Each row was made from one walk, in order. Every step used is in the known rows, and no mark comes twice. Write each row's walk.
Known rows:
lerev -> gudotak -> nima -> faled: [ 0.26  2.77  2.41  2.43 -0.94 -0.10  0.90  3.44  2.51 -2.58  0.67  0.37
  0.69  0.36 -2.64 -1.41 -0.02  0.11  0.21  4.11  0.34  0.81  1.59  0.85
  2.96 -0.02 -0.03]
fedir -> gufiv -> faled -> lerev -> gudotak -> nima -> pefira -> rutaf: [ 1.47  1.53  2.71  4.86 -1.19  1.39  2.98  4.89  0.04 -4.45 -1.30 -0.32
 -1.44  1.17 -1.86  0.80  2.30 -1.46  0.10  4.05  2.39  2.52 -0.14  0.39
  3.62 -2.50  1.37]
rutaf -> pefira: [-0.74  1.15 -1.12  4.65  0.39 -2.52  1.44  1.24  1.86 -1.32  2.12  1.37
 -0.92 -1.57 -3.60  0.85 -0.25 -1.11 -0.56  2.78  1.53  0.88  0.41  1.40
  3.49  1.36  1.40]
lerev -> gudotak -> nima: [-0.58  2.63  2.04  2.26 -0.31  0.10  2.24  2.98  2.60 -2.44  1.57  0.14
  0.06  0.82 -2.37  0.28  0.14 -0.47  0.36  2.64  0.89  0.83  0.96  0.26
  2.36  0.30  0.55]
gufiv -> faled -> lerev -> gudotak -> nima: [ 0.55  2.97  3.69  2.87 -0.67  2.89  3.51  3.41  1.22 -3.52 -0.60 -0.45
 -1.75  3.26 -1.20 -0.40  0.14 -0.10  0.34  3.20  2.18  2.45  1.35  0.93
  2.66 -1.32  0.88]
lerev -> soriv: [-1.04  2.59  0.04  2.41  1.54  0.04  1.13  0.71  1.28 -2.57  2.44  0.21
 -1.27 -0.52 -2.71  0.33  0.15  0.14 -0.86  2.99  2.35  0.96  0.11  0.71
  2.92 -0.34 -0.48]
lerev -> gudotak -> nima -> faled -> gufiv -> soriv: [ 0.32  2.95  3.63  1.23  0.45  2.68  0.73  4.21  2.29 -3.04  0.46  0.69
 -0.41  1.72 -2.21 -0.93 -0.72  0.57 -0.93  3.55  0.26  0.99 -0.79  1.82
  3.39 -0.55 -1.29]
soriv -> lerev -> gudotak -> nima -> faled: [ 1.67  2.42  3.34  2.71 -1.97  1.18  1.09  4.19  2.04 -2.55  0.53 -0.01
  0.36  1.01 -1.34 -1.16  0.40  0.93 -0.72  3.22  0.19  0.33  1.01  0.22
  3.44 -1.38  0.66]
fedir -> gufiv -> faled: [ 0.13  1.61  1.56  3.45  0.64  1.33  1.56  0.82  0.00 -4.24  0.76  0.83
 -1.18  1.48 -2.96 -0.90 -1.11 -0.70 -2.43  3.62  2.02  2.33  0.04  0.27
  2.48 -0.63  2.34]
soriv -> lerev -> gudotak -> nima -> faled -> gufiv: [ 1.94  2.69  3.96  1.83 -1.29  2.26  0.92  4.77  1.45 -2.91  0.49  0.99
  1.05  1.74 -0.48 -1.43  0.35  0.98 -1.08  2.66  0.34  1.55 -0.22  1.15
  4.62 -2.06  0.07]
gufiv -> soriv -> lerev -> faled: [ 0.46  0.91  2.88  4.02  0.67  1.57  1.08  1.59  2.36 -3.05  2.11 -0.16
 -2.30  1.11 -1.37  0.18 -1.55  0.58 -3.08  2.44  2.22  0.49 -0.92  0.37
  3.49 -1.30 -0.05]
soriv -> lerev -> faled -> nima -> pefira -> rutaf: [ 1.82 -0.71  0.19  6.08 -1.08 -1.25  1.15  2.31  2.47 -2.34  1.10  0.80
 -0.92 -1.43 -0.81  0.64  2.55 -0.30 -1.15  2.52  2.37  1.81 -1.30  1.38
  4.98 -2.33  0.22]
gufiv -> faled: [-0.04  1.61  1.43  3.82  0.51  0.15  1.62  0.89  0.66 -2.99  1.20  1.06
 -1.76  1.07 -3.03 -0.50 -1.10 -0.40 -1.19  3.49  1.79  2.25  0.65  1.47
  3.13 -0.11  1.41]
faled -> lerev: [-0.46  2.04  0.63  3.94  0.93  0.01  2.74  1.56  1.34 -2.30  0.95 -0.71
 -1.47  1.43 -1.83  0.78 -0.41 -0.15 -1.98  2.35  1.49  2.59 -0.27  0.68
  4.41 -0.07 -0.04]
gudotak -> nima -> pefira: [ 0.36  1.23  1.44  3.55 -0.16 -1.44  2.69  2.98  1.50 -2.64  2.06  0.92
  0.70 -0.73 -4.30  0.30  1.47 -1.26  0.00  3.58  0.82  1.97  0.68  1.73
  3.68 -0.42 -0.14]
gufiv -> soriv -> lerev -> faled -> nima -> gudotak: [ 2.14  1.14  1.24  3.54 -0.21  2.83  2.15  1.38  3.44 -3.13  0.47 -1.40
 -2.93  0.96 -0.21 -1.03  0.20  1.30 -1.82  1.09  1.41 -0.35 -1.14  1.68
  2.96 -1.55  0.33]
gudotak -> nima -> faled -> gufiv: [ 1.33  2.42  3.03  1.56  0.30  0.22  0.67  2.77  0.54 -2.67  1.58  2.46
  1.38  0.79 -2.99 -1.93 -0.51  0.29 -1.00  3.98  0.35  2.79  0.32  2.49
  4.29 -0.65 -0.66]
faled -> gufiv: [-0.35  1.91  0.72  2.58  1.56 -0.18  1.24  1.61  0.97 -2.45  1.96  1.31
 -0.01  1.01 -2.17  0.20 -0.73 -0.35 -1.95  2.14  1.28  2.86 -1.34  1.77
  4.86  0.10 -0.03]
lerev -> gudotak -> nima -> pefira: [-0.28  1.84  1.58  3.24 -0.73 -0.69  2.78  4.05  2.63 -3.04  1.20 -0.01
  0.61 -0.37 -3.02  0.42  2.02 -1.40  0.94  2.94  0.93  1.26  0.70  1.05
  3.42 -0.49  0.00]
gudotak -> nima: [ 0.11  1.85  1.98  2.38  0.16 -0.78  2.10  1.74  1.45 -2.07  2.43  1.07
  0.04  0.25 -3.68  0.09 -0.41 -0.34 -0.46  3.27  0.81  1.55  0.90  0.91
  2.65  0.33  0.46]
nima -> faled -> gufiv -> soriv -> lerev -> gudotak: [ 0.70  2.40  2.75  2.76  0.06  3.38  0.09  4.15  2.22 -3.18 -0.20 -0.52
 -1.57  1.97 -0.27 -0.30 -0.68  1.35 -2.69  2.01  0.38  0.53 -2.23  1.13
  4.92 -1.45 -0.50]
faled -> gufiv -> soriv -> lerev: [ 0.55  1.50  2.31  2.80  1.13  2.46  1.34  2.61  1.15 -2.67  1.47  0.02
 -1.99  2.12 -1.36  1.44 -1.04  1.05 -3.35  1.32  0.98  1.22 -2.85  1.24
  4.63 -1.12 -0.05]

Write each row's walk:
[ 0.19  1.27  0.39  3.41  0.36  0.15  1.46 -0.05  3.31 -2.80  1.51  1.30
 -0.64  0.42 -1.34 -1.49  0.22 -0.12 -1.49  2.68  2.37  2.15  0.19  1.25
  3.10 -0.76 -0.24] : lerev -> faled -> nima
[-0.35  1.54  2.63  2.58  2.27  1.65  0.88  1.37  2.12 -3.32  2.13  1.22
 -1.58  1.41 -1.69 -0.56 -1.90 -0.15 -2.79  2.63  2.38  2.32 -1.70  1.92
  4.07 -0.78 -1.52] : lerev -> faled -> gufiv -> soriv
[-0.16  0.87 -1.41  4.27  0.02 -0.76  2.37  1.37  2.95 -2.47  0.60  0.39
 -0.34 -0.64 -2.80  0.53  2.41 -0.81 -0.75  2.40  1.05  2.06 -0.81  2.02
  4.10 -0.46  0.03] : faled -> nima -> pefira
[ 1.26  1.39 -0.24  3.16  0.14  0.12  2.03  0.33  3.22 -2.86  0.97  0.07
 -0.96 -0.02 -1.01 -2.42  0.46 -0.12 -0.49  1.82  1.57  1.31  0.31  2.26
  3.25 -0.11  0.19] : lerev -> faled -> nima -> gudotak
[ 0.83  2.55  4.16  1.58  0.04  3.91  2.10  4.45  2.22 -3.07  0.94 -0.15
 -1.16  2.79 -0.60  1.32 -0.12  0.86 -1.60  1.50  0.81  0.57 -1.84  0.75
  3.35 -1.71 -0.08] : faled -> gufiv -> soriv -> lerev -> gudotak -> nima
[ 1.18  0.86  2.74  4.50 -1.07  1.31  1.88  5.45  1.67 -3.58  0.41 -1.28
 -1.62 -0.10 -2.30  2.92  2.12 -0.48 -1.15  2.83  0.93 -0.60 -1.96 -0.77
  3.07 -1.82  1.08] : fedir -> gufiv -> soriv -> lerev -> gudotak -> nima -> pefira -> rutaf
[ 0.95  0.93  2.23  4.15  0.00  0.18  1.26  1.34  1.78 -2.96  2.42  0.56
 -0.65  0.78 -0.89 -0.84 -0.86  0.23 -2.60  2.23  2.51  1.74  0.05  0.21
  4.22 -1.54  0.57] : soriv -> lerev -> faled
[ 0.70  1.83 -1.47  2.98  0.17 -0.21  2.44  0.62  2.69 -2.24  0.46 -0.71
 -1.16  0.00 -1.84 -0.69  0.95  0.25 -0.23  1.43  0.13  0.75 -0.41  2.05
  3.24  0.67  0.97] : faled -> nima -> gudotak
[ 0.05  1.57  1.92  2.70  1.60  0.08  0.86  1.26  1.35 -3.21  2.46  2.07
  0.23  0.96 -1.33 -1.49 -1.26 -0.68 -2.24  2.49  2.71  3.49 -0.82  1.75
  4.70 -0.97 -0.78] : lerev -> faled -> gufiv
[ 1.05  2.41  4.08  2.64 -1.24  2.75  1.05  4.30  2.67 -2.87  0.36 -0.92
 -1.32  1.37 -1.78 -0.22 -0.30  1.33 -1.33  3.34 -0.06 -0.86  0.15  0.49
  2.75 -1.07  0.00] : gufiv -> soriv -> lerev -> gudotak -> nima -> faled
[ 2.38  1.99  4.53  1.90 -0.08  3.02  0.86  3.86  0.80 -2.73  1.09  1.08
 -0.56  1.82 -2.17 -0.70 -0.79  1.50 -2.33  3.33  0.02  1.06 -1.17  1.96
  4.18 -1.85 -0.61] : gudotak -> nima -> faled -> gufiv -> soriv -> lerev
[ 1.21  2.64  2.80  2.95 -0.28  0.40  2.15  2.69  0.98 -2.35  0.54  0.24
 -0.19  1.15 -2.70 -1.24 -0.22  0.33 -1.04  4.34  0.65  2.42  1.32  1.45
  3.90 -0.78 -0.52] : gudotak -> nima -> faled -> lerev
[ 0.89  3.16  3.92  2.54 -0.62  3.99  3.39  3.37  0.53 -4.83 -1.13 -0.62
 -1.27  3.66 -1.05 -0.73  0.12 -0.48 -0.98  3.40  2.50  2.50  0.95 -0.27
  2.08 -1.97  1.79] : fedir -> gufiv -> faled -> lerev -> gudotak -> nima
[ 1.07  0.92  1.86  3.66  0.17  2.99  1.46  0.98  3.42 -2.94  1.11 -0.10
 -2.54  1.49 -0.39 -0.11 -0.17  1.22 -2.83  1.96  1.92  0.60 -1.19  0.72
  2.94 -1.94 -0.16] : gufiv -> soriv -> lerev -> faled -> nima
[ 0.47  2.04  1.09  2.57  0.88 -0.27  0.05  1.95  0.82 -2.65  1.17  1.71
  0.35  0.42 -2.36 -1.64 -0.89  0.23 -2.14  3.38  0.53  2.85 -0.82  2.20
  5.22 -0.25 -0.56] : nima -> faled -> gufiv
[ 2.55  1.07  0.62  3.57 -0.97  1.44  2.16  1.12  2.82 -3.05  0.79 -0.58
 -1.10  0.57  0.35 -1.94  0.72  0.78 -1.20  1.06  1.55  0.82 -0.07  1.54
  3.76 -1.62  0.96] : soriv -> lerev -> faled -> nima -> gudotak
[ 1.48  1.08  3.07  3.81 -0.60  1.37  1.71  6.10  1.61 -2.53  0.74 -0.10
 -1.37  0.24 -1.36  2.97  1.86 -0.07 -0.41  2.00  0.84  0.51 -2.80  1.46
  4.77 -2.14 -0.56] : faled -> gufiv -> soriv -> lerev -> gudotak -> nima -> pefira -> rutaf
[ 0.03  3.05  1.52  3.20  1.13  2.82  2.42  1.22 -0.13 -3.52  0.34 -0.27
 -2.98  1.98 -1.45 -0.35  0.26  0.74 -1.01  3.61  3.67  2.46  0.41  1.22
  3.19 -1.89 -0.29] : gufiv -> faled -> lerev -> soriv
[ 2.41  1.33  1.51  3.24 -0.10  3.96  2.12  1.25  2.73 -4.34 -0.05 -1.38
 -2.45  1.41 -0.13 -1.34  0.23  0.84 -2.98  1.31  1.58 -0.26 -1.46  0.49
  2.30 -1.94  1.27] : fedir -> gufiv -> soriv -> lerev -> faled -> nima -> gudotak
[ 0.97 -0.05 -0.72  5.76 -0.63 -1.26  1.45  1.73  1.36 -2.49  0.09  1.33
 -2.13 -0.86 -2.92  0.90  2.35 -0.66  0.09  3.77  1.61  2.27 -0.68  2.55
  3.98 -1.01  1.08] : gufiv -> faled -> nima -> pefira -> rutaf
[ 0.28  3.09  1.77  2.85  1.19  4.00  2.46  1.03 -0.74 -4.78 -0.17 -0.47
 -2.60  2.27 -1.44 -0.65  0.30  0.20 -2.13  3.65  3.84  2.54 -0.07  0.12
  2.40 -2.40  0.65] : fedir -> gufiv -> faled -> lerev -> soriv
[ 0.04  3.20  0.90  3.01  1.00  1.26  1.21  1.56  0.85 -2.62  0.42 -0.53
 -1.50  0.28 -1.68 -1.09  0.40  0.92 -1.43  3.84  2.20  1.89  0.30  1.17
  4.25 -1.32 -1.48] : nima -> faled -> lerev -> soriv
[-0.26  3.01  1.09  3.86 -0.10  0.70  1.49  3.09  2.39 -2.84 -0.78 -1.29
 -1.18  1.34 -0.80 -0.90  0.00  0.32 -1.55  3.09  0.91  1.68  0.15  0.60
  4.73 -0.22 -0.34] : nima -> faled -> lerev -> gudotak
[ 1.34  1.81  2.66  2.87  0.56  2.41  0.14  2.89  0.94 -2.81  0.66  0.29
 -1.42  1.58 -1.62 -0.29 -1.22  1.48 -3.49  2.69  0.19  1.18 -2.33  1.70
  5.20 -1.47 -0.50] : nima -> faled -> gufiv -> soriv -> lerev
